In the rows, 128 means zero.
Known rows, with every step that occurs
niku, lovot, navim: [106 134 194 104 120 150 131 186 167 146 106 100 106 114 123  37 149 110
 121 157 185 142 155 146]
navim, goga, rasis: [133 148 202 107 138 167 119 120 135 155  98 184 132 140 110  72 148  92
 108 179 157 162 132 147]
niku, rubul, bofog: [121 132 181 123 133 157 141 111 169 164 107 208  84 128 156 124 147 103
  70 176 188 138 166 146]
lovot, niku: [116 154 183 129 127 135 124 165 131 156 101 127  85 109 164 136 140 111
  59 117 184 111 147 149]
goga, rasis, nelo: [122 154 177 127 135 170 115  79 154 149 117 113 102 123 124  83 155  97
 109 135 178 166 139 145]
niku, rubul, bofog, lovot, navim: [116 130 178 116 135 174 149 119 167 164 113 190  96 116 151 125 141  97
  96 168 191 135 166 150]
rubul, niku, lovot: [135 128 196 114 125 143 130 139 159 164 110 168 106 118 138 105 156 123
  83 190 175 146 162 139]
goga, rasis: [121 152 183 127 129 178 118 116 161 159 110 151 101 132 127  85 159  90
 108 140 164 160 141 137]
goga, rasis, lovot: [130 163 189 126 127 175 110  83 160 139 109 135 122 129 126 123 162  94
 107 139 163 163 140 145]
nelo, navim: [ 99 124 176 119 121 134 141 140 157 156 114 130  76 100 125  84 146  95
 113 168 175 137 157 136]
goga, rasis, lovot, niku: [130 168 189 124 128 171 110 114 150 140 104 121 121 121 139 135 157 102
  97 125 169 155 137 146]
navim, lovot, niku: [136 142 185 136 115 139 136 125 120 143 112 103 122 117 130 113 133 109
  69 156 189  94 158 160]
navim, nelo: [111 142 157 149 138 141 113  66 139 151 104 152  69 111 125 115 136  96
 103 148 174 162 161 151]
rasis, nelo, navim, lovot, niku, rubul: [118 129 170 126 125 124 142  90 134 140 120  71  95  92 128  82 136 115
 100 161 207 132 154 159]
rubul, bofog, lovot: [120 128 174 117 144 167 137  88 158 154 127 171 108 121 134 176 118  86
  88 175 179 123 177 151]
rasis, nelo, navim, lovot, bofog: [118 115 173 124 123 131 139  71 137 133 129  77  94  98 102  75 139 102
 122 170 199 138 151 156]
lovot, navim: [ 92 137 191 114 123 168 138 157 148 157 111 116  80 112 130  87 158  95
 108 125 179 124 135 145]
nelo, navim, lovot: [112 117 177 125 113 135 149 126 145 148 121 108 102 102 108  72 140  98
 117 188 182 121 163 144]
rasis, goga, navim: [129 138 205 103 143 164 119  98 164 144 109 105 108 119 108 138 141 114
 104 147 172 187 127 138]
rasis, goga, navim, nelo: [127 138 191 111 150 162 113  81 158 142 108 104 101 113 102 140 133 114
 115 147 174 204 131 140]
rubul, bofog, lovot, navim, goga: [112 126 183 102 146 177 141 120 150 155 124 162 120 117 123 155 119  87
 105 177 180 127 164 153]
goga, navim, lovot, bofog: [109 130 195 105 120 176 139  94 163 138 120 108 115 111  94  68 152  95
 126 186 174 182 142 151]
rasis, nelo, navim, lovot, niku, rubul, bofog: [118 125 169 122 130 128 144  92 137 141 124  79  98  94 129  97 129 115
  95 170 211 132 159 159]

Rows
[122 127 192 113 129 152 132 154 155 164 110 147 100 106 130  95 155 124
 104 179 180 157 156 139]  rubul, niku, lovot, navim, nelo
[115 138 200  92 129 156 126 180 157 142 104  96 130 117 107  15 146 112
 136 172 186 164 142 150]  niku, lovot, navim, goga, rasis, nelo
[127 114 193 109 115 143 124 158 168 136 110 148 101 127 107  41 151 100
 135 175 180 155 159 144]  niku, lovot, bofog
[140 157 206 107 136 165 115  97 134 140  97 173 146 138 109 100 149  94
 109 180 156 164 131 154]  navim, goga, rasis, lovot
[114 129 179 112 136 125 133  78 134 142 116 101  96 100 115  78 135 105
 110 174 190 149 145 156]  rasis, nelo, navim, goga
[121 133 173 117 145 163 135 122 149 155 122 157 110 113 147 185 114  94
  77 160 185 116 174 153]  rubul, bofog, lovot, niku
[116 126 171 126 125 126 138  66 137 137 127  68  96  98 113  81 134 107
 107 170 199 131 156 158]  rasis, nelo, navim, lovot
[138 112 200 111 120 149 131 145 159 158 113 181 102 120 123  97 162 115
 106 191 176 154 157 137]  rubul, niku, lovot, bofog
[117 133 191  97 134 151 137 164 147 151 104 153 122 106 123  89 140 103
 118 190 177 162 146 141]  nelo, navim, goga, rasis, lovot, niku, rubul, bofog
[104 134 182 112 127 147 124 169 162 145 103  98  98 108 118  37 143 110
 134 157 186 160 158 148]  niku, lovot, navim, nelo
[115 137 191 101 130 145 131 160 140 147 103 132 120 104 115  80 142 100
 124 180 170 158 139 141]  nelo, navim, goga, rasis, lovot, niku
[117 123 194  99 126 153 133 144 147 143 109 152 117 111  95  66 151  89
 146 191 165 168 137 139]  nelo, navim, goga, rasis, lovot, bofog
[115 123 177 124 113 132 151 159 141 152 114 106 101  94 128  74 139 108
 106 177 193 120 160 145]  nelo, navim, lovot, niku, rubul
[121 153 184 129 125 140 133 170 139 162  93 152  83 109 177 117 147 116
  59 123 192 118 149 150]  lovot, niku, rubul
[108 122 189 104 128 133 139 145 141 154 106 152 102 107 111  67 140  95
 118 195 169 147 148 141]  nelo, navim, goga
[108 145 192 104 129 169 143 123 163 149 112 102 120 103 131  97 139 114
  87 181 187 172 151 154]  goga, navim, lovot, niku, rubul, bofog
[102 138 204  99 131 167 136 164 132 156 103 137 107 119 115  72 151  95
 114 151 173 133 126 150]  lovot, navim, goga
[129 130 207  98 129 165 132 173 155 166 108 157 124 117 123  79 160 122
 109 188 174 161 146 137]  rubul, niku, lovot, navim, goga, rasis
[108 130 170 122 132 126 133  75 144 143 122  85  77  95 125  89 139 105
 104 155 195 144 151 152]  rasis, nelo, navim
[120 147 182 124 133 145 134 172 145 163  99 166  86 111 179 142 140 116
  51 135 197 121 156 149]  lovot, niku, rubul, bofog
[124 132 175 123 135 166 145  99 167 163 112 200  97 121 152 132 138  97
  87 177 188 135 172 151]  niku, rubul, bofog, lovot
[140 133 204 102 142 165 129 114 158 143 112 100 128 117 112 148 130 123
  92 162 188 177 135 145]  rasis, goga, navim, lovot, niku, rubul, bofog
[115 137 203  92 126 160 127 197 160 147 101 114 130 122 109  17 148 109
 134 174 178 160 145 146]  niku, lovot, navim, goga, rasis
[104 143 201  98 135 179 131 152 134 153 107 117 115 118 110  58 154  97
 129 145 177 153 119 149]  lovot, navim, goga, rasis, nelo
[124 146 175 123 129 164 130 116 150 149 117  91 110 107 126  64 150 107
 118 147 192 164 140 145]  goga, rasis, nelo, navim, lovot, niku, rubul
[108 125 176 110 143 177 142 117 158 156 128 151 108 113 129 163 123  86
 100 165 183 122 168 150]  rubul, bofog, lovot, navim
[123 125 201 107 124 153 135 165 158 165 111 148 105 111 134  94 159 123
  96 180 179 145 155 138]  rubul, niku, lovot, navim
[139 111 190 132 107 156 137  92 134 134 123 142 113 131  91  85 148  89
 118 179 181 114 154 156]  navim, lovot, bofog
[140 122 207 104 134 169 125  93 156 134 116 100 123 122  84 125 140 111
 121 163 177 182 128 143]  rasis, goga, navim, lovot, bofog
[138 137 184 133 119 145 143 131 131 149 111 129 122 119 140 117 132 113
  63 168 198 100 164 160]  navim, lovot, niku, rubul, bofog
[105 139 165 126 136 178 135 100 140 152 118 115 101  95 119 116 129  84
 146 137 178 133 156 156]  bofog, lovot, navim, nelo
[114 145 174 121 133 165 123  98 157 150 120 100  97 112 118  68 153  98
 123 143 180 171 140 140]  goga, rasis, nelo, navim
